Each row was made from one small tree. The marks that hang from a mark follow it in brackets, in alphabetical order. Every link used is in the known rows. Write each row's tree.
In the rows, zero is written as 128.
Known rows:
G[R[D]]: [121 114 134 128 120 174  82 100 105  67 134 143 150 165  79 182  99 107
  78 123  88 129 137]
R[D[T] G]: [127 120 138 121 113 142 119 125  92 148 110 132  92 157  58 167  90 110
  87 121 109 137 143]
X[D[R[G Z] T]]: [119 109  89 116 117  78 169 130  67 167 112 159 119 126  74  48  91 144
 139 127 120 134 142]
V[Q[D[R T]]]: [139 136 135 142 133 157 136 103 143 149 132 100 152 102 181 110 147 126
 151 177 119 129  99]
Q[D[T] L]: [132 150 141 139 152 155 116 148 145 149 145 108 177  91 153 128 165 120
 141 128 123 149 105]
D[R[G Z] T X[E]]: [129 110 119 114 106  87 196 184 136 178 117 129  21 135 138  89  95 148
 158 107 158 130 160]
L[Q]: [150 130 119 144 155 128  79 114 131 103 133 142 176 154 118 139 165 108
 116 136 124 122 139]
G[R]: [120 111 116 133 133 149  77 115 111  69 147 148 165 156 114 136 116 118
 105 129  98 128 140]
Z[R[D[T X[E]] G]]: [117 109 142 123 103  57 101 122 116 129 132 124  60 158  92 169 101 105
  93 113 125 147 158]
G[R[D[T X[E]] Z]]: [122 112 140 112 101 153 120 126 138  89 160 145  79 145  89 143  79 130
 109 100 113 130 156]
R[D G Z]: [139 116 137 114 128 118  87 101  66 115 130 139 113 156  26 148  63 115
  84 105 102 117 138]
Q[D L V]: [141 159 149 145 159 179 109 102 163 121 155 120 224  75 147 156 183 107
 126  93 119 113  72]
R[D[T X[E]] G Z]: [126 117 148 105 102 109 136 141 124 134 142 130  31 145  61 142  66 137
 112  97 138 131 157]
G[R[D[T] Z]]: [134 111 130 114 112 166 107 106 101 105 151 156 123 146  67 131  76 115
  99 102  84 125 150]
X[D[R T]]: [109 113  99 127 118 103 149 140  91 154  91 147 138 140 114  84 121 139
 136 160 129 145 135]
L[Q[D[R X]]]: [141 150 131 143 143 157 133 147 154 124 129  91 150 112 166 143 184 109
 136 138 123 103 118]
R[Z]: [135 116 128 124 147 111  52 128  95 104 135 138 155 155 107 107 102 129
 126 142 122 122 136]
D[R[Z] T X[E]]: [127 112 130 118 108 106 173 192 153 167 107 123  39 144 169 101 111 147
 164 131 166 135 156]
R[D[T X] G]: [125 127 148 116 105 156 135 162 117 141 121 119  47 149  78 177  96 120
  97 116 124 121 137]
X[D[R[Z]] E]: [ 97 100 103 127 124  38 119 100 105  96 106 148 149 156 102  87 101 156
 134 154 154 165 148]
E[X]: [103 131 128 122 142  90  37  92 110  68 110 130 175 169 173 169 127 147
 112 170 137 150 149]
V[Q]: [146 122 132 145 148 133  69  87 131  91 144 138 163 148 141 132 135 129
 127 175 131 130 107]
E[X[D]]: [ 84 130 111 117 135  64  52  75  97  56 116 143 187 156 145 139 122 163
 113 176 139 157 146]
D[R[G Z] T X]: [145 119 116 112 113 125 196 199 109 196 115 131  31 126 129  83  98 135
 155 105 133 102 144]
D[R[G] T X[E]]: [119 112 122 124 104 100 196 191 148 172 100 120  27 146 157 122 119 142
 149 124 163 139 156]

Write each row's tree:
[148 109 103 118 123 107 175 153  77 204 102 146  89 136 104  70  90 125
 143 111 114 122 151]	D[R[G Z] T]
[111 112  91 123 116  88 168 135  77 163  99 151 124 134  89  74 110 139
 132 142 123 141 139]	X[D[R[G] T]]
[ 91 126 103 119 131  65  89  82  86  82  91 143 178 156 153 135 121 158
 118 171 136 152 145]	E[X[D[R]]]
[158 149 142 149 156 162 145 119 159 122 153 108 150  90 175 138 168 128
 148 141 135 118  71]	V[Q[D[R X] L]]
[111 115 142 122  99 166 121 133 151  83 144 135  84 156 108 176 102 124
  99 117 118 140 151]	G[R[D[T X[E]]]]
[124 130 160 120 108 179 106 171 139 128 108 112  69 159 116 192 115 118
 104 145 133 126 132]	R[D[T X]]
[128 160 160 136 132 170 157 144 220 140 166 110 143  64 183 149 187 129
 154  85 155 127  92]	Q[D[T X[E]] L V]
[152 147 142 152 165 148  94  83 150 101 170 119 197  97 151 134 164 125
 136 150 126 136  78]	V[Q[D L]]
[143 121 126 115 115 144 172 206 126 185 106 125  49 134 160  95 113 134
 160 127 141 106 139]	D[R[Z] T X]
[ 98 100 101 121 110  45 151 116 115 136 106 152 121 144 111  65 100 159
 149 149 156 172 159]	X[D[R[Z] T] E]
[100  99  93 119 109  30 169 112 101 145 113 157 107 138  86  55  88 160
 143 131 150 169 163]	X[D[R[G Z] T] E]
[131 146 152 137 130 167 111 127 173 117 165  90 125  96 189 122 153 137
 154 178 134 120  97]	V[Q[D[T X]]]
[137 148 130 141 143 150 108 125 154 135 145 104 175 109 150 122 179 110
 135 143 114 126 134]	L[Q[D[T]]]
[132 117 137 110 106 178 119 136 121 100 159 145  85 140  84 139  81 122
 107  97  97 112 146]	G[R[D[T X] Z]]
[151 155 138 141 142 189 188 127 161 194 124 124 185  63 164 130 182 104
 146  83 117 115  81]	Q[D[R T] L V]
[ 89 102 103 129 109  56 151 122 125 132  93 144 125 152 126  92 118 154
 141 163 159 180 156]	X[D[R T] E]
[151 153 150 148 159 160 107 112 170  96 178 108 159  90 168 141 168 132
 144 147 138 123  73]	V[Q[D[X] L]]
[138 124 147 109 120 132 103 137  91 109 141 126  66 149  45 158  69 124
  94 100 117 101 133]	R[D[X] G Z]
[100 123  95 110 131  45 104  73  67  92 108 152 162 145 121 106  97 162
 120 146 129 144 151]	E[X[D[R[G Z]]]]
[149 155 139 147 155 181 156 110 150 154 124 119 212  75 156 152 182 100
 131  88 116 107  70]	Q[D[R] L V]
[151 153 131 145 153 166 176 104 137 163 132 124 198  68 131 142 171 102
 126  69 110 103  74]	Q[D[R[G]] L V]
[134 122 118 121 111 138 195 206 121 190  99 121  37 136 148 116 121 129
 145 122 138 112 139]	D[R[G] T X]
[ 98 124 102 112 132  57  89  77  78  85 102 149 174 150 140 113 106 161
 124 161 133 146 147]	E[X[D[R[Z]]]]
[148 148 129 136 145 149 134 143 146 128 139  97 147 105 154 122 170 113
 141 127 120  96 122]	L[Q[D[R[Z] X]]]
[145 155 136 145 149 170 103  88 167 114 152 115 213  95 145 143 194  99
 123 114 111  97 108]	L[Q[D V]]
[139 153 137 145 134 158 155 115 194 123 137 103 160  95 174 152 198 109
 137 107 137  97 112]	L[Q[D[R X[E]] V]]
[152 152 126 142 135 177 166 109 165 171 128 118 181  86 159 122 192  97
 139 106 110  99 115]	L[Q[D[R T] V]]
[139 167 159 140 151 193 125 139 188 115 166 107 178  68 167 166 190 115
 136  88 134  97  67]	Q[D[X] L V]
[115 115 134 135 122 109 134 177 152 111  91 108  79 168 178 162 134 138
 136 153 169 135 137]	D[R X[E]]
